Each row comes from the steps of one walk. Every step used is in the known rows, and no mark comes twice. Write the walk behind each row, first mark first.
Known rows:
H-E-F: [129, 78, 479, 82, -262, -344, 105, 453, 177, 148, -339, 263, 83, 451, -354, 190, 52, 108, 163, 17, -114, 121, -273, -51]
C-B-E-F-U: [37, 42, 336, 18, 149, -81, -67, 308, -134, 404, -208, 453, -94, 169, -505, 161, -171, 446, -74, 5, -366, 553, 245, -209]
L-B-E-H-S: [32, 409, 389, -63, 268, -329, -276, 296, 17, 303, -250, 465, -86, 9, -176, 179, -60, 119, -165, -180, -341, -13, 88, 153]
L-B-E: [-15, 373, 217, -19, 355, -206, -197, 106, -82, 403, -177, 370, -46, 55, -156, 107, -284, 183, -446, -202, -322, 56, 253, 204]
F-U-C-B-E-H: [-49, -93, 500, -46, 349, 219, -177, 372, -235, 357, -193, 629, -311, -46, -239, 171, -332, 331, -177, -160, -181, 317, 133, -252]
S-H: [26, 5, 476, -74, 284, -178, 14, 313, 58, 27, -60, 86, -167, 221, -33, 138, 125, 20, 52, 61, -79, 178, 7, -230]
L-U-C: [-20, -9, 578, 78, 465, 17, -50, 73, -50, 76, -263, 482, -245, 88, -67, 282, -283, 118, -161, -154, -116, -115, 34, 88]
H-E-F-U-C: [80, -153, 525, 72, 90, -168, 97, 488, -30, 164, -402, 435, 37, 461, -442, 216, -75, 171, 116, -85, 104, 3, -356, -86]
L-B-C: [-20, 376, 210, 40, 363, 27, -53, 96, -76, 272, -169, 355, -17, 43, -59, 107, -331, 121, -388, -206, -346, 333, -225, 12]
E-F-U-L: [95, 7, 586, 80, 383, -186, 115, 303, -144, 143, -370, 514, 47, 387, -327, 131, 208, 338, 82, -71, -54, -63, -118, -60]
S-H-E-B-L-U: [98, -48, 556, -78, 461, -405, 36, 530, -140, 103, -102, 513, 68, 289, -366, 162, 303, 75, 108, 244, -112, 127, -533, 173]
C-B: [-33, 74, 334, 56, -130, 30, 8, 212, 61, 239, -152, 156, -53, -13, -87, 226, -119, 185, -120, -117, -294, 475, 122, -148]
E-F-U: [126, -10, 450, 98, 261, -143, 166, 351, -48, 189, -294, 184, -37, 324, -459, 69, -4, 371, 57, -27, -146, 30, -145, -271]
E-F-U-C-B-L: [72, -281, 521, 60, 343, -30, 79, 289, -179, 403, -209, 730, -207, 318, -497, 236, -20, 325, -130, -52, -116, 302, -327, -228]
E-B-L-U-C: [12, -89, 346, -87, 457, -125, 87, 191, -250, 259, -123, 746, -187, 138, -279, 136, -12, 165, -325, -56, -269, -248, -531, 202]
F-U-L-B-E: [-83, 274, 439, 19, 743, -134, -163, 155, -333, 313, -303, 649, 187, 111, -167, 93, -14, 371, -287, -256, -63, -60, 183, 301]
U-L-B-E-F: [71, 282, 442, 37, 431, -405, -107, 80, -181, 332, -331, 821, 9, 315, -221, 213, 52, 190, -306, -191, -228, -65, 223, 310]
U-L-B-E: [-35, 369, 389, -20, 434, -248, -192, 41, -174, 306, -293, 740, 79, 175, 0, 192, -2, 142, -387, -263, -195, -84, 274, 413]
H-E-B: [30, 85, 184, -69, -242, -225, 145, 525, 3, 128, -208, 169, 177, 212, -226, 81, 27, 91, -43, -81, -167, -129, -439, 146]
U-C-B-E-H-S: [-16, 22, 453, -179, -87, -2, -235, 333, -10, 256, -181, 708, -373, 65, -61, 418, -133, 36, -68, -182, -310, 239, 154, -62]
F-E-B-L-U-C: [-63, -198, 353, -106, 485, 25, 74, 148, -226, 334, -232, 656, 57, 20, -382, 249, -183, 228, -454, -37, -283, -220, -679, 257]
C-B-E-H: [6, 158, 385, -38, -64, 55, -214, 333, 33, 359, -137, 429, -266, -79, -158, 157, -193, 212, -121, -36, -467, 561, 309, -194]
L-U: [-13, 174, 527, 121, 401, -82, -22, 139, 21, 43, -242, 235, -47, 33, -105, 152, -135, 211, -13, -27, -220, 23, 75, 88]
F-E: [-81, 15, 315, -22, 48, 86, 7, 164, 114, 220, -275, 63, 177, 33, -111, 219, -224, 181, -245, -62, -207, 18, -232, -7]

Write each row's walk:
[-26, 50, 531, -78, -63, -51, -63, 403, 198, 124, -345, 188, 109, -10, -146, 321, 65, 86, 89, -77, -233, -76, -409, -68]
F-E-H-S
[-43, -48, 126, -132, 14, -22, 150, 295, -47, 232, -238, 87, 212, -19, -295, 143, -170, 222, -353, -87, -350, -191, -459, 21]
F-E-B
[-56, 195, 220, -65, -66, 13, -159, 192, -13, 345, -126, 328, -121, 55, -134, 185, -216, 256, -238, -53, -427, 536, 382, -64]
C-B-E
[103, 77, 576, 184, 617, -270, 68, 263, -238, 244, -389, 593, 129, 290, -409, 160, 115, 376, -83, -191, -35, -92, -99, 64]
E-F-U-L-B
[58, -3, 530, -46, 94, -269, -2, 510, 124, 19, -172, 118, 49, 316, -108, 204, 169, -51, 200, 109, 45, 255, -137, -79]
S-H-E
[-64, -214, 460, 23, 421, 220, -21, 240, -242, 403, -145, 646, -146, 83, -202, 185, -79, 288, -247, -149, -14, 324, -225, -109]
F-U-C-B-L
[64, 183, 538, -99, -127, -179, -58, 429, 237, 25, -261, 220, -160, 95, -37, 216, 256, 46, 245, -102, -198, -85, -226, -118]
E-H-S
[50, -31, 552, 78, 372, -72, -135, 123, -157, 256, -247, 763, -312, 166, -410, 394, -375, 273, -163, -49, -361, 319, 284, 23]
L-U-C-B-E-F
[-123, -74, 347, -72, 345, 205, -147, 235, -243, 350, -184, 548, -151, 76, -235, 205, -350, 351, -273, -181, -128, 296, 184, -123]
F-U-C-B-E
[174, -63, 560, 24, 59, -461, 59, 571, 131, 52, -226, 231, -12, 489, -361, 232, 219, -9, 317, 184, -34, 273, -232, -192]
S-H-E-F
[-17, -57, 584, 128, 353, 92, -72, 98, -92, 160, -210, 550, -227, -55, -119, 390, -318, 153, -144, -156, -216, 238, 141, 38]
L-U-C-B
[126, -19, 500, 124, 29, -227, 105, 523, 30, 156, -391, 245, 193, 404, -482, 111, 39, 296, 212, 12, 0, 106, -322, -71]
H-E-F-U
[92, -172, 467, 38, 337, -44, 123, 293, -116, 197, -301, 439, -202, 375, -408, 173, -131, 268, -45, -121, -19, -92, -190, -281]
E-F-U-C
[89, -241, 490, 103, 245, -2, 103, 342, -157, 271, -300, 477, -191, 221, -453, 247, -170, 325, -58, -132, -97, 238, -93, -322]
E-F-U-C-B
[-53, 67, 48, -209, 72, 141, 129, 272, -123, 222, -199, 216, 137, 35, -295, 122, -333, 222, -409, -32, -514, 81, -666, -42]
F-E-B-C
[-34, -24, 582, 3, 540, -31, -61, 24, -87, 264, -162, 788, -256, 194, -131, 204, -23, 118, -251, -35, -134, -13, -281, 216]
B-L-U-C
[-38, 28, 373, 32, 9, 11, 3, 193, 8, 409, -74, 468, -86, 82, -121, 159, 101, 189, -194, 13, -294, 543, -178, -34]
C-B-L
[-9, 270, 469, 110, 427, -211, -21, 60, -100, 218, -313, 588, 122, 113, 49, 191, 123, 109, -275, -306, -77, -138, 59, 321]
U-L-B
[45, 103, 273, -15, -114, -151, -66, 240, -21, 366, -176, 438, -158, 197, -395, 228, -169, 272, -131, 6, -479, 569, 307, -166]
C-B-E-F
[-33, 53, 536, 139, 325, 2, -60, 153, -83, 339, -129, 574, -61, -28, -214, 231, 13, 278, -144, 29, -333, 561, -84, 114]
C-B-L-U
[59, 111, 321, -62, 293, -172, -42, 290, -132, 318, -254, 369, -128, 350, -491, 40, -116, 392, -85, 30, -278, 109, 133, -138]
B-E-F-U
[-7, -44, 407, -98, 1, 143, -198, 246, -35, 356, -124, 687, -458, -5, -93, 254, -343, 101, -245, -163, -338, 352, 222, -190]
U-C-B-E-H
[8, 42, 131, -153, 89, -180, 175, 285, -134, 329, -29, 426, -73, 194, -244, -30, 189, 164, -313, -22, -317, -146, -563, 82]
E-B-L
[33, 95, 383, -2, 152, -287, 102, 432, -90, 209, -200, 533, 182, 210, -374, 78, 131, 169, -55, 65, -192, -40, -626, 362]
H-E-B-L-U
